Each row was made from one small tree. Brackets hold a mark, then the marks that hang from it, in alphabetical order. Every link used is in the known rows. Write each row's tree.
Known rows:
[vefa mina]: [ 1.19  1.68 -1.70  0.62  1.92  2.21  2.36 -1.65  0.37 -0.32 -4.44  2.67
  0.58 -3.63 -3.78  1.42 -0.55  0.83  0.23 -0.62 -2.76 -0.82 -2.15  1.59]
[nivo [gova [nipon rege]]]: [-0.35 -1.48 -1.21  1.23 -0.67  0.16  0.78 -1.27  2.43  0.62 -3.83  5.47
  0.37 -4.07 -4.06 -4.59  0.29  1.52  1.09 -0.93 -0.05 -0.44  1.05 -2.50]
[pitib rege]: [ 1.11  1.68 -2.62 -1.88  2.70  1.42  1.18 -2.65  0.91  0.25 -3.91  4.06
 -1.02 -4.03 -2.31 -3.13  0.58  2.08  0.66 -3.86 -1.21  2.07 -1.07  2.74]
[mora [gova nivo] mina rege]: [-1.67 -1.93 -1.59 -1.98  2.60  7.07 -1.10 -7.59  1.80  1.84 -0.05  2.57
 -2.42 -4.62  7.90  1.09  0.19  1.85  4.21 -1.28  1.09  1.36  2.21 -0.80]
[nipon gova [rege mora]]: [-2.97 -1.17 -0.84  2.48 -0.36 -0.94  3.49 -2.14  2.63  3.93  0.96  2.64
 -0.32 -4.33 -1.56 -1.35  1.18  1.22  3.11  0.66 -0.93  0.38 -0.04 -0.48]
[nivo [gova vefa]]: [-0.26  3.36 -0.62 -0.14  1.64 -0.81 -0.21 -1.94  4.29 -1.18 -2.99  8.10
 -0.76  0.09 -0.32 -1.46 -0.47  0.62  2.56 -1.77  2.58 -1.71 -0.11 -1.59]
[mora mina [rege nipon]]: [ 1.29  0.07  0.58 -2.85  3.37  2.19  4.00 -5.38  0.93  2.28 -0.26  1.67
 -1.02 -4.10 -0.05  0.20  0.08  2.09  0.53 -0.49  0.69  1.09  0.90 -0.69]
[mora gova]: [-0.84  1.84 -3.82  1.08  1.40  4.00  1.34 -2.07 -0.71  0.62 -2.13  4.45
 -1.73 -4.35  0.35 -0.65 -0.64  1.11  3.26 -2.29  0.12 -0.46  1.10  0.36]
[mora gova mina rege]: [ 0.23 -1.21 -2.22 -1.21  0.78  6.31  1.65 -5.97  0.20  2.78 -0.97  3.50
 -3.39 -6.55  4.26  0.46 -0.49  1.51  4.20 -2.48  0.88 -0.36  2.36  0.30]
[gova nipon nivo vefa]: [-3.24  0.93  0.49 -4.31  3.97  3.44 -3.67 -2.97  4.76 -4.10 -1.69  3.12
 -0.18  4.11  6.84 -1.72  0.50  3.01 -3.24  0.83  1.99  0.91  2.03 -1.90]
[rege mora tebuliv]: [-1.29  1.10 -2.26  1.14  1.58 -0.87  2.89  1.45  2.03  1.65 -0.02  3.17
 -0.79  0.43 -3.13  0.43  2.21  3.48 -0.24 -3.14 -0.67 -0.15 -0.96  1.84]
[nivo [gova nipon]]: [ 0.01  0.52 -1.33  0.64  1.09  1.50  0.18 -0.43  2.53 -0.79 -4.44  6.99
 -0.43 -2.03 -4.87 -2.86 -0.16  0.83  0.07 -1.23  0.87 -0.01  0.45 -0.71]
[nipon [gova nivo] rege]: [-4.93 -2.81 -1.75  1.41  1.23  0.14  1.42 -4.93  1.60  1.68 -1.43  1.77
  0.96 -3.40  2.15 -2.42  1.74  0.98  3.17  0.90 -0.90  2.31  0.25 -2.43]
[nipon [gova nivo] [rege mora tebuliv]]: [-6.08 -2.97 -2.45  1.71  1.23 -3.92  2.30 -1.83  3.46  3.54  2.29  0.64
  0.52 -0.24  1.39 -0.86  4.47  2.87  2.45  0.21 -1.24  1.95  0.32 -1.24]
[nivo [gova nipon [vefa mina]]]: [ 0.34  1.67  0.60 -0.98  2.11  0.09 -0.16 -0.61  5.24 -3.14 -4.33  5.74
 -0.10  0.19 -1.37 -0.18 -0.24  0.58 -1.60  0.08  0.55 -2.52 -0.74 -0.97]
[gova nipon]: [-1.33  0.34 -1.03 -0.99  1.03  3.58  0.41 -0.77  0.49 -1.45 -4.06  3.68
 -0.77 -1.37 -2.07 -2.36 -0.69  1.59 -2.36 -0.80 -0.09  0.62  0.68  0.55]
[gova nivo]: [-2.12  1.57 -1.86 -0.97  3.53  3.44 -0.72 -3.05  1.43 -0.49 -2.68  3.52
  0.88 -0.37  1.45 -0.55  0.42  1.91  0.72 -1.19 -0.47  1.99 -0.33 -0.19]
[gova vefa]: [-0.84  2.91 -0.20 -1.80  2.42  2.19  0.11 -3.29  2.55 -1.85 -2.03  4.85
 -1.13  0.56  2.35 -0.53 -0.83  1.29 -0.18 -1.16  1.55 -1.21  0.31 -0.37]
[rege tebuliv]: [-1.57  0.17 -3.21  1.31  0.96 -0.16  3.00 -0.58 -0.60  0.52 -3.13  3.51
 -0.69 -1.32 -3.45 -0.65  1.54  2.32 -0.03 -3.28 -0.78  0.46 -0.18  0.90]
[rege [mora [gova vefa] mina] nipon]: [ 0.60  3.73  0.87 -3.38  4.89  1.24  1.79 -2.79  2.49  0.54  5.44  2.21
 -2.73 -0.19  6.80  0.17 -0.57  2.86  2.10 -0.90  1.58 -1.46  1.99 -1.82]
[gova [nipon rege] nivo]: [-2.81 -2.51 -0.54 -1.74  1.38  3.18 -1.68 -3.47  2.66 -1.00 -2.51  1.00
  1.06 -1.17  2.83 -3.64  1.51  3.36 -1.50  0.39 -0.74  1.88  1.87 -2.02]

Write each row's tree:
[-6.10  0.43 -1.47 -1.69  6.27 -5.17  2.76 -2.51  3.80 -1.24  2.60  0.95
  0.66  5.14  4.30 -0.32  3.61  3.10 -0.50  0.68  1.20  1.59  0.86 -3.23] => [rege [nipon [gova nivo vefa]] tebuliv]
[-6.85 -4.22 -3.71  1.98  1.37 -2.66  2.60 -3.34  1.39  2.21 -0.85  1.45
  0.81 -1.90  0.82 -2.23  3.28  2.17  2.38 -0.53 -1.26  2.54  0.81 -2.53] => [nipon [gova nivo] [rege tebuliv]]
[-2.32 -1.99 -0.46 -1.19  0.61 -1.76  1.93 -1.15  3.00 -2.18 -2.60  0.06
  0.26  0.18  0.53 -1.17  1.54  3.50 -3.31  0.05 -1.75 -1.82  1.11 -1.80] => [gova [nipon [rege tebuliv]] [vefa mina]]
[-0.78  0.00 -0.54 -2.96  1.76  6.00 -0.06 -7.06  2.87  0.70  0.67  4.17
 -4.32 -3.45  8.52  1.10 -0.89  1.11  3.45 -2.08  2.92 -1.64  3.03 -0.86] => [mora [gova vefa] mina rege]
[-4.46  0.76 -0.27 -0.52  3.79  0.12  0.56 -4.43  4.76 -2.00 -1.50  2.28
  0.57  1.32  4.59  1.79  0.77  0.18  0.95  2.67 -0.26  0.31 -1.29 -1.23] => [nipon [gova nivo [vefa mina]]]
[-1.76  1.31  1.19 -3.83  4.02  3.22 -2.44 -3.16  5.30 -4.49 -2.62  1.50
  0.58  3.12  5.60  0.96  0.51  2.95 -3.90  1.85 -0.20 -0.22  0.58 -0.99] => [gova nipon nivo [vefa mina]]
[-1.73 -2.79 -2.44  1.68 -0.44 -2.67  1.77  0.18  2.13  0.85 -3.95  4.63
  0.24 -2.64 -4.58 -4.61  2.24  2.55  0.47 -2.30 -0.04 -0.49  1.24 -2.39] => [nivo [gova [nipon [rege tebuliv]]]]
[-5.52 -0.32  0.97 -0.49  2.05 -1.44  0.02 -4.31  6.42  1.06  3.14  1.91
 -0.03  1.95  7.54 -0.55  1.94  2.31  2.57  1.79  0.91  0.66  0.94 -2.56] => [nipon [gova nivo vefa] [rege mora]]
[ 1.89  1.63 -2.16 -2.25  2.03  3.24  0.34 -2.55  1.55  2.46  0.80  2.80
 -4.23 -6.22  2.47 -1.62  0.09  1.91  3.96 -3.89 -0.82  1.53 -0.12  2.17] => [pitib [rege [mora gova mina]]]
[-5.55  0.52 -0.92 -0.89  3.79  1.03 -0.39 -4.87  4.81 -1.47 -0.18  4.50
 -0.61  2.23  6.24 -0.45  0.69  0.43  1.31  1.26  1.51  1.24  0.46 -1.75] => [nipon [gova nivo vefa]]
[ 1.37  2.04 -1.22 -1.58  3.77  1.47  2.98 -1.95  0.82  2.34  3.75  1.42
 -2.13 -3.56  2.13  0.29 -0.11  2.16  2.94 -1.30 -0.21  0.37  1.19 -0.82] => [rege [mora gova mina] nipon]
[-3.82  2.68  1.20 -2.22  6.14 -3.36  2.19 -2.67  6.90 -0.53  5.16  2.07
  0.27  4.79  5.31  0.48  3.04  2.76  0.57  2.45  1.40  1.05  0.36 -1.89] => [rege mora [nipon [gova nivo vefa]]]
[-2.75 -3.09 -3.24 -0.21  0.88  2.96  1.87 -1.74  1.74  0.40 -1.35  2.80
 -3.27 -2.49  0.80 -0.30  2.37  4.32 -0.42 -3.14  0.86 -0.26  3.45  0.72] => [mora [gova nipon] [rege tebuliv]]
[-0.07  0.87 -4.61 -0.61  1.74 -1.61  1.47  0.34  1.79  2.18  1.50  3.30
 -3.12 -2.96 -1.31 -1.50  3.17  4.55  2.41 -5.57 -1.46  0.96  0.27  3.16] => [pitib [rege [mora gova] tebuliv]]
[-3.97 -1.11  0.90 -3.63  2.38  2.43 -2.54 -4.51  4.92 -2.39 -1.23  1.61
  0.39  2.23  7.58 -3.43  0.72  3.40 -1.97  0.97  1.13  0.44  3.03 -2.96] => [gova [nipon rege] nivo vefa]
[-2.30 -2.36 -0.03  1.28  0.09  0.39  3.00 -3.24  1.57  4.74  1.30  1.79
 -1.18 -6.55  0.66 -1.56 -0.08 -0.19  3.75  0.91 -1.00  1.05 -0.55 -1.94] => [nipon gova [rege [mora mina]]]
[-0.92  2.02  0.48 -1.46  1.87  0.96 -1.23 -1.46  4.87 -2.38 -3.13  7.46
 -1.33  1.75  0.16 -2.63 -0.81  1.45 -0.81 -0.81  2.76 -1.72  1.21 -1.87] => [nivo [gova nipon vefa]]
[-0.54  0.39 -1.16 -0.38  0.93  0.59  2.60  0.22  0.67  2.29  0.48  2.00
 -1.71 -1.60 -0.41  0.12  0.43  1.90  0.81 -2.87 -1.13  0.65 -0.73  0.36] => [rege [mora mina] tebuliv]
[ 0.48  4.05 -0.11 -0.27  2.29  1.62  0.97 -1.07  4.65 -0.84  1.30  2.97
 -1.75 -0.23  4.03  3.60  0.17  1.87  1.86 -0.72 -0.41 -3.01 -0.24  1.24] => [rege [mora [gova [vefa mina]]]]
[ 0.80 -1.55  1.33 -0.19 -0.51  0.37 -0.10 -1.27  3.45  2.84 -0.41  4.25
 -1.30 -4.46 -0.83 -3.33  0.11  1.25  1.79 -0.53  0.19 -0.14  0.81 -2.69] => [nivo [gova [nipon [rege [mora mina]]]]]
[-4.45 -4.05 -4.47 -0.49  1.24  1.52 -0.39 -1.35  0.69  0.19 -0.81  0.54
 -0.55 -1.27  4.54 -3.38  3.00  4.36  0.20 -1.86 -0.53  1.44  3.86 -2.63] => [mora [gova [nipon [rege tebuliv]] nivo]]
[-2.40 -0.59 -3.30 -0.33  4.01 -6.18  6.26 -1.37  0.51  1.66 -0.20  1.56
 -0.83 -2.66 -5.30 -3.55  3.37  2.37  0.28 -2.49 -1.71  3.13 -0.88  0.75] => [pitib [rege [nipon gova] tebuliv]]
[-0.61 -0.60 -3.66 -1.20  1.40 -0.84  0.85  1.22  2.50  0.45  0.76  2.43
 -3.34 -1.70 -0.48 -2.54  2.87  5.06 -0.43 -3.88 -0.75  1.36  1.33  2.92] => [pitib [rege [mora [gova nipon]] tebuliv]]
[ 1.56  2.15 -1.66 -2.22  4.39 -5.74  4.65  1.04  2.85  1.99  2.32  0.84
 -0.59 -0.18 -4.87 -1.94  3.93  5.70 -0.97 -3.71 -1.73  2.03 -1.13  2.51] => [pitib [rege mora nipon tebuliv]]
[-0.96  1.00 -2.42 -0.98  4.48 -3.56  4.48 -3.17  1.00  1.29 -0.89  1.99
 -0.87 -4.04 -3.50 -3.24  1.56  1.70  0.89 -0.79 -1.33  2.84 -0.86  0.77] => [pitib [rege [nipon gova]]]
[-0.98 -0.59  2.98 -3.68  0.54  2.33 -1.27 -3.31  4.44 -0.06  1.27  1.10
 -1.63 -0.85  5.88 -2.40 -0.70  2.28 -1.26  0.79  1.02 -0.91  2.34 -2.58] => [gova [nipon [rege [mora mina]]] vefa]
[ 1.82  2.45  0.67 -2.17  3.21  0.40  3.17 -1.34  1.26  2.04  2.73  0.74
 -0.56 -1.98 -1.03 -0.29 -0.10  1.90  0.50 -0.65 -0.68  1.14 -0.65 -0.72] => [rege [mora mina] nipon]
[-3.38  1.44  0.36 -2.09  6.17 -2.90  2.65 -4.07  4.79 -2.22  0.56  0.18
  1.86  2.49  3.62  1.69  1.65  1.78 -0.14  3.50 -0.51  0.88 -1.11 -2.70] => [rege [nipon [gova nivo [vefa mina]]]]
[-1.22 -0.34  0.18 -1.09  0.20 -0.31 -0.88 -2.39  5.07 -0.86 -2.65  5.98
 -0.55 -0.63  0.39 -4.29  0.50  1.45  0.11 -0.19  2.10 -1.73  2.03 -3.55] => [nivo [gova [nipon rege] vefa]]
[-4.12 -0.19 -1.94 -0.45  5.54 -1.98  3.21 -3.72  1.86  0.53  0.59  1.20
  1.33  0.04  0.86 -0.85  2.16  1.47  0.99  1.75 -0.05  2.75 -0.06 -1.88] => [rege [nipon [gova nivo]]]
[ 0.51  1.03 -2.48 -0.67  1.69 -2.90  2.26  1.11  2.40  2.07  0.14  2.64
 -1.57 -1.21 -3.30 -1.71  3.03  4.31 -0.06 -4.60 -1.65  1.98 -1.38  4.00] => [pitib [rege mora tebuliv]]
[-0.24  2.83 -2.02 -0.46  2.27  2.48  1.18 -3.16  2.62 -1.64 -1.74  3.59
 -1.30 -2.02  4.02  2.03 -0.92  0.66  1.90 -1.15 -0.52 -2.76  0.29  0.28] => [mora [gova [vefa mina]]]
[-1.39 -2.05 -2.81  0.76  0.01  0.51  2.46 -1.30 -0.28  4.11  2.63  0.55
 -2.36 -5.24  3.09 -1.10  1.55  3.13  4.10 -3.25 -1.43 -0.61  1.87 -1.77] => [nipon [rege [mora gova mina] tebuliv]]
[-0.99 -0.83 -1.07 -3.58  5.08  3.96  1.61 -6.83  1.80  2.35  2.57  0.30
 -1.40 -3.45  7.07  0.87  1.80  3.38  3.31 -0.73  1.09  1.84  2.74 -2.02] => [mora [gova nivo] mina [rege nipon]]
[-2.42 -0.35 -0.80  0.25  3.27 -0.99  6.22 -4.55  2.40  2.47  0.55  2.60
 -0.71 -3.47 -2.03  0.21  2.01  1.23  1.65  1.05  0.82  1.19  0.21  0.38] => [mora [rege [nipon gova]]]
